What can hang from each mark:
Z_67: Z_882
Z_925: Z_86 Z_178 Z_926
Z_86: Z_408 Z_925
Z_188: Z_408
Z_178: Z_925
Z_408: Z_86 Z_188 Z_882
Z_882: Z_408
Z_926: Z_766 Z_925

Every row comes from one small tree of marks. The marks that hang from a mark follow it in brackets, in the order of their numbers. Every link used is in the known rows. Which tree was each row made from?
Known rows:
Z_86[Z_408[Z_188] Z_925[Z_178]]: [-17.8  -2.6 -21.1  -0.6  31.5 -15.3 -18.6   1.2 -27.6 -17.6   9.3  -4.5
 -10.6  17.9  13.0  -2.4  45.2 -10.0  -3.6  13.9 -22.6 -38.4   3.3  20.6
  -8.3]
Z_882[Z_408[Z_188]]: [-10.3  -5.2 -20.6   3.3 -14.8  -3.1  -8.6  11.4 -26.3   1.1  -5.0   5.9
  12.7  13.8   0.9  -5.7  32.0  -4.6   6.4  -8.2  -7.2 -11.5   2.4  11.3
 -12.8]
Z_926[Z_766 Z_925[Z_86[Z_408] Z_178]]: [-22.4  -0.4 -20.2 -12.5  19.7  -5.9 -18.0  25.0 -20.1 -33.5   9.1  -5.7
  -7.3   7.8  17.5   4.6  57.4 -12.8  -4.1   6.9  -5.6 -38.4  -6.2  24.6
 -16.0]
Z_926[Z_766 Z_925[Z_86[Z_408[Z_882]] Z_178]]: [-22.1   1.2 -17.8 -13.5  19.4  -7.9 -18.5  22.4 -21.5 -32.6   6.6  -4.2
  -9.9   7.1  13.8   6.3  60.3 -13.5  -7.6  11.6  -9.3 -35.7  -5.1  24.3
 -15.5]
Z_178[Z_925[Z_86[Z_408] Z_926[Z_766]]]: [  0.8   2.0 -28.4  -1.0  16.6  -9.8 -20.0  19.3 -18.1 -20.3  -2.5   4.6
   6.3  23.0   5.8  -3.6  57.3 -23.7 -14.5  20.0  -9.1 -26.2  -4.7   7.3
   1.2]
Z_882[Z_408[Z_86[Z_925[Z_926[Z_766]]] Z_188]]: [-10.6 -13.0 -24.4   4.8 -13.9   2.3  -5.2   3.6 -28.9  -2.1   8.8   8.5
  14.9  17.4  -2.4 -18.3  37.2  -4.4   6.8 -13.9 -12.7 -20.8  -0.1  14.4
 -19.2]
Z_408[Z_86[Z_925[Z_926[Z_766]]] Z_188 Z_882]: [-13.7 -10.7 -30.6   5.5  -2.8 -12.7  -8.3  -9.7 -35.8  -2.5   8.1  17.0
   6.4  11.8 -14.1 -17.5  49.2  -6.5  -4.8  16.4 -25.4 -10.2   4.5  13.1
 -20.2]
Z_408[Z_86 Z_882]: [-12.2   2.2 -34.0  -5.3  -3.9  -7.3  -8.5  18.0 -34.5  -8.1 -12.3   7.6
   7.8   9.9   1.5 -11.7  35.4  -7.4  -4.7   7.8  -7.0  -4.9  -4.9  16.2
 -18.4]
Z_188[Z_408[Z_86[Z_925[Z_178]] Z_882]]: [ -5.5 -11.7 -29.7 -10.1   1.6  -8.8 -21.8  -1.2 -35.8 -17.7  -4.7   6.9
   7.5   5.8   3.8  -3.7  40.2 -10.4   0.2   6.3 -23.9  -6.6   7.6  25.3
 -16.0]
Z_178[Z_925[Z_86[Z_408[Z_882]] Z_926[Z_766]]]: [  0.8   4.1 -26.1  -1.9  15.8 -11.5 -21.1  16.6 -19.2 -19.2  -4.8   6.1
   3.4  22.6   1.9  -2.3  60.1 -24.3 -18.3  24.9 -12.6 -23.4  -3.4   6.9
   2.0]
Z_67[Z_882[Z_408[Z_86 Z_188]]]: [ -8.9  -0.9 -23.7   2.7  -1.2   3.3   1.9   5.2 -33.1   6.9   2.6   5.8
  12.9  16.6  -2.4 -20.1  30.3   2.4   1.2  -7.5  -3.9 -10.0  -2.3  15.3
 -23.4]
Z_926[Z_766 Z_925[Z_86[Z_408]]]: [-20.5  -0.6 -17.5 -13.1  13.3  -2.8  -7.0  31.6 -16.8 -31.4   7.4  -2.4
  -1.6   5.5  12.7   3.4  57.9  -5.9  -2.6   5.5  -2.3 -29.5  -5.7  14.8
 -18.2]
Z_86[Z_408[Z_188]]: [-16.7   2.5 -28.4  -2.5  14.9 -12.5  -3.7  18.5 -25.7  -5.0  -4.6   4.2
   3.7  14.7   9.8   2.0  40.8  -7.6   1.0  16.0  -6.3 -19.1   6.1   9.0
 -13.9]
Z_925[Z_86[Z_408] Z_178 Z_926[Z_766]]: [-11.1   5.0 -22.1   0.2  35.7 -10.2 -21.9   1.9 -23.9 -19.4  11.8   0.9
 -14.0  28.3   6.2   7.1  58.9 -37.5 -13.8  19.5 -20.4 -37.4  -3.1  25.3
   2.3]
Z_925[Z_86 Z_178]: [-11.1   0.0 -25.9   2.4  18.3 -10.7 -30.4  13.8 -28.1 -22.8  -8.9  -6.6
  -9.9  16.5  14.4   5.2  41.0 -30.0  -4.8  10.0 -11.8 -24.4  -8.6  23.5
   2.6]
Z_926[Z_925]: [-16.0   3.0 -18.9  -8.2   7.1  -6.8  -8.6  24.5 -24.9 -20.4   4.1  -4.1
   0.7   1.0  15.0  -3.3  34.5   6.7   6.7  -6.9   0.2 -14.5  -7.0  21.9
 -16.2]
Z_408[Z_188]: [-13.7  -5.5 -32.7   4.7  -3.2 -16.2 -11.1   9.9 -28.0  -3.4  -3.6   9.5
  12.1   8.4   1.5  -4.7  35.5  -5.5   5.2  10.3  -6.5  -5.7   4.5   9.1
 -13.0]
Z_925[Z_86[Z_408[Z_188]] Z_178 Z_926[Z_766]]: [-12.5   0.0 -24.3   4.7  31.5 -13.1 -21.0  -4.6 -26.4 -13.7  12.8   5.1
 -11.8  27.3   2.1   7.0  60.9 -37.2 -11.2  24.4 -23.2 -35.0   1.5  22.3
   0.1]
Z_67[Z_882]: [ -8.4   9.8 -22.5  -3.7  17.1  -5.9  -4.5  11.5 -27.3  -6.3   2.3   1.9
   5.4  13.6   3.0 -13.1  32.2   1.1  -7.2   2.9  -1.9  -7.9  -6.6  17.1
 -14.8]
Z_86[Z_408[Z_882]]: [-14.3  13.9 -20.2 -11.1  19.7 -11.9  -6.5  22.2 -24.9 -10.7 -10.6   1.3
  -5.0  14.9   7.7   5.9  43.6  -9.6 -10.9  19.7  -9.6 -17.0   1.5  13.0
  -9.7]

Write each row's tree:
[-16.6   3.0 -13.8  -6.1  17.0  -2.8  -5.9  27.8 -24.5 -22.2  -0.6  -7.9
  -9.5   5.7  15.8   5.4  44.8  -4.6   4.0   2.2  -4.9 -20.8  -6.0  16.6
 -11.7]	Z_926[Z_925[Z_86[Z_408]]]
[-14.0   4.2 -12.5   1.4  36.8 -19.2 -17.6 -17.0 -30.9  -9.1  15.2   2.4
 -19.0  22.0  -1.7   0.4  53.8 -14.7 -13.7  24.9 -36.5 -32.3   7.0  23.4
  -3.4]	Z_86[Z_408[Z_188 Z_882] Z_925[Z_178 Z_926]]
[-13.5 -10.0 -31.1   8.2   3.2 -14.9 -15.5 -15.9 -41.1  -1.1   6.4  12.9
   0.0  13.6  -9.6 -15.7  44.6 -10.9  -3.6  16.1 -28.8 -13.6   4.1  20.6
 -16.4]	Z_408[Z_86[Z_925[Z_178 Z_926]] Z_188 Z_882]
[-10.3 -12.3 -24.4   7.6  -9.3   0.5 -10.0  -1.1 -33.2   0.0   6.8   4.9
   9.7  18.9   0.7 -16.8  32.3  -7.3   8.3 -14.5 -15.2 -22.3  -0.5  19.8
 -15.8]	Z_882[Z_408[Z_86[Z_925[Z_178 Z_926]] Z_188]]
[-11.3 -13.0 -24.8   5.2 -15.6   2.3  -5.8   8.4 -31.0  -1.6   0.7   4.5
  13.9  15.3   1.7 -17.1  31.1  -2.3   9.8 -15.5 -10.5 -18.3  -0.8  13.4
 -18.9]	Z_882[Z_408[Z_86[Z_925] Z_188]]
[ -9.8   5.0 -18.4   8.2  33.4 -15.2 -21.1 -10.9 -33.1  -5.4   3.8   3.3
 -21.1  26.4  -1.1  10.9  55.8 -36.8 -12.5  28.7 -30.1 -25.6   3.1  23.3
   5.3]	Z_925[Z_86[Z_408[Z_188 Z_882]] Z_178 Z_926]
[-17.7   1.5 -12.7  -4.1  13.3  -6.1  -5.9  20.9 -26.4 -17.0  -2.4  -3.7
 -10.6   4.1   9.0   7.3  49.1  -4.8   1.9  10.3 -10.2 -16.8  -1.5  14.4
 -12.8]	Z_926[Z_925[Z_86[Z_408[Z_188 Z_882]]]]
[ -8.0  -5.2 -21.0   1.0  -2.9   4.3 -11.0   7.6 -30.2  -8.4   5.7  -1.0
   6.7  20.5   7.0 -16.7  29.7  -7.6   4.5 -20.9 -11.3 -25.7  -7.3  24.0
 -12.2]	Z_882[Z_408[Z_86[Z_925[Z_178 Z_926]]]]
[-16.0  -1.6 -19.8  -0.2  35.8 -15.9 -16.8  -9.9 -25.1 -16.4  23.8   2.6
  -9.9  23.7   4.8  -4.3  54.6 -14.3  -8.6  16.2 -27.9 -41.9   4.5  22.9
  -7.5]	Z_86[Z_408[Z_188] Z_925[Z_178 Z_926[Z_766]]]
[-12.3  -6.6 -35.1  -0.8  12.1  -4.9 -15.5   5.7 -30.9 -20.2  14.4   2.2
   5.9  17.8   9.1 -21.1  36.8 -10.1   0.2  -6.6 -11.6 -29.0  -9.6  26.4
 -15.1]	Z_408[Z_86[Z_925[Z_178 Z_926[Z_766]]]]
[-11.7 -10.9 -29.5   4.4 -20.3   1.9  -4.0  13.9 -31.8   3.5  -5.6   6.9
  18.0  14.6   2.9 -14.5  29.0  -4.2  11.5 -13.8  -4.2 -13.1   0.3  12.4
 -20.4]	Z_882[Z_408[Z_86 Z_188]]
[  1.2   2.0 -34.2  -3.1   6.4 -14.2 -23.1  15.8 -18.8 -18.6   1.9   8.6
  16.5  18.7   5.1 -13.0  47.1 -12.4 -11.7  10.9  -4.2 -19.7  -5.5  12.5
  -3.0]	Z_178[Z_925[Z_926[Z_766]]]
[-10.6   0.1 -26.5  -1.3  12.0  -9.4 -17.0  -3.0 -36.4 -13.0   5.2   4.6
  -4.5  16.0  -1.2 -15.3  40.7 -11.5  -9.1   6.7 -22.9 -18.2  -6.3  26.5
 -11.7]	Z_408[Z_86[Z_925[Z_178 Z_926]] Z_882]
[ -2.4  -0.1 -29.1   0.7   8.4 -12.8 -22.4  23.1 -23.0 -16.4 -19.1   1.6
   4.3  16.1   7.4  -0.4  52.2 -19.7 -11.1  25.7  -9.2 -18.1  -1.0   2.4
  -0.9]	Z_178[Z_925[Z_86[Z_408[Z_188 Z_882]]]]
[  4.3   1.0 -27.9   4.6  10.5 -10.5 -23.8  14.9 -22.0 -17.0  -6.1   3.7
   5.7  20.1   4.8  -6.2  47.7 -21.6 -10.1  14.2  -9.5 -15.9  -7.2   9.1
   5.7]	Z_178[Z_925[Z_86 Z_926]]
[ -6.8  -1.5 -18.6   5.0   5.4   3.0   2.0  -4.8 -33.1   6.3  11.7   6.0
   8.2  19.8  -6.2 -22.4  33.3   2.1  -0.7  -8.3 -11.7 -13.2  -2.5  17.6
 -20.1]	Z_67[Z_882[Z_408[Z_86[Z_925[Z_926]] Z_188]]]
[-16.6   6.9 -23.4  -4.4  13.9 -15.8  -5.5  13.2 -28.2  -2.4  -9.4   7.0
  -1.9  13.3   1.7   5.7  46.4  -9.3  -7.1  26.1 -13.7 -13.6   8.4   8.5
 -12.9]	Z_86[Z_408[Z_188 Z_882]]
[ -7.3   4.2 -21.3  -1.8   3.5   5.9   1.1  11.6 -31.0   1.0   1.8   1.7
  10.5  17.7   2.1 -19.9  28.3   2.0  -1.5 -12.0  -1.2 -12.2  -7.3  18.0
 -21.0]	Z_67[Z_882[Z_408[Z_86]]]
[  2.6  -0.5 -30.1   1.3   8.8 -10.8 -24.2  16.6 -18.4 -21.6  -2.0   6.4
   9.7  20.3   3.1  -7.4  54.3 -22.5 -13.1  15.8  -8.5 -20.1  -6.8   8.1
   2.3]	Z_178[Z_925[Z_86 Z_926[Z_766]]]
[ -5.0 -15.3 -33.7  -8.4  -0.6  -4.4 -15.1   7.3 -31.6 -19.4  -1.0   5.8
  15.3   5.9   9.1  -7.9  34.4  -6.1   9.0  -4.5 -14.9  -7.9   5.2  20.9
 -18.1]	Z_188[Z_408[Z_86[Z_925]]]
[-13.5   5.1 -16.6  -6.6  42.2 -12.2 -18.0  -1.2 -22.1 -24.7  23.1  -3.5
 -13.2  24.9  10.7  -4.0  51.7 -14.7 -12.3   9.8 -23.8 -45.3  -2.3  27.2
  -4.3]	Z_86[Z_408 Z_925[Z_178 Z_926[Z_766]]]
[ -6.4   2.3 -17.5  -2.0   8.6   5.6   0.6   2.5 -28.2  -2.9  13.7   4.1
   8.6  20.6  -3.1 -22.9  36.0   1.4  -5.7 -11.8  -8.0 -18.7  -7.5  19.8
 -19.9]	Z_67[Z_882[Z_408[Z_86[Z_925[Z_926[Z_766]]]]]]
[-15.9   2.3 -13.4  -2.9  23.6 -15.1  -9.3   2.6 -26.1 -12.8   2.9   1.8
 -10.5  14.1   0.1  -0.3  51.2  -4.6  -9.9  22.9 -26.6 -24.0   6.0  10.2
 -10.0]	Z_86[Z_408[Z_188 Z_882] Z_925]
[ -6.9   2.1 -17.8  -1.5   6.8   5.9  -0.1   7.5 -30.3  -2.5   5.7  -0.2
   7.7  17.8   1.4 -22.1  30.1   3.7  -2.5 -13.0  -5.6 -15.7  -8.3  18.6
 -20.0]	Z_67[Z_882[Z_408[Z_86[Z_925]]]]
[ -3.0 -10.1 -27.1  -8.6   1.1  -7.9 -15.4  -4.2 -34.9 -14.0  -0.1  11.0
   8.5   7.5  -1.9  -4.3  41.7  -9.1  -0.2   6.3 -25.5  -2.1   8.1  22.1
 -15.2]	Z_188[Z_408[Z_86[Z_925[Z_926]] Z_882]]
[-10.0   2.4 -21.8   9.4  34.0 -12.8 -20.2  -7.1 -31.2  -7.5   7.1   1.2
 -17.2  27.2   4.7   8.6  51.7 -36.0  -6.7  21.6 -24.7 -29.5   1.5  23.6
   4.2]	Z_925[Z_86[Z_408[Z_188]] Z_178 Z_926]
[-10.4   4.9 -29.6  -2.7  21.6 -16.1 -26.2  -2.8 -25.2 -16.7  18.4   6.4
   0.7  21.8   5.5  -5.3  44.3 -21.4  -9.8   6.4 -13.3 -28.4  -4.4  32.6
  -3.4]	Z_925[Z_178 Z_926[Z_766]]
[ -0.5  -1.5 -30.2   2.3  13.4 -11.8 -20.0  14.8 -19.6 -16.5  -1.9   7.5
   7.6  22.2   2.8  -4.0  59.0 -23.3 -12.4  23.1 -10.9 -24.7  -1.2   5.0
  -0.3]	Z_178[Z_925[Z_86[Z_408[Z_188]] Z_926[Z_766]]]
[-11.8  -1.2 -26.8  -4.4   2.9  -7.1 -11.2  10.6 -33.2 -15.4  -3.6   3.9
   1.4  10.4   0.3 -15.6  38.7  -4.5  -6.6   5.2 -16.1 -12.5  -6.6  17.3
 -16.1]	Z_408[Z_86[Z_925] Z_882]
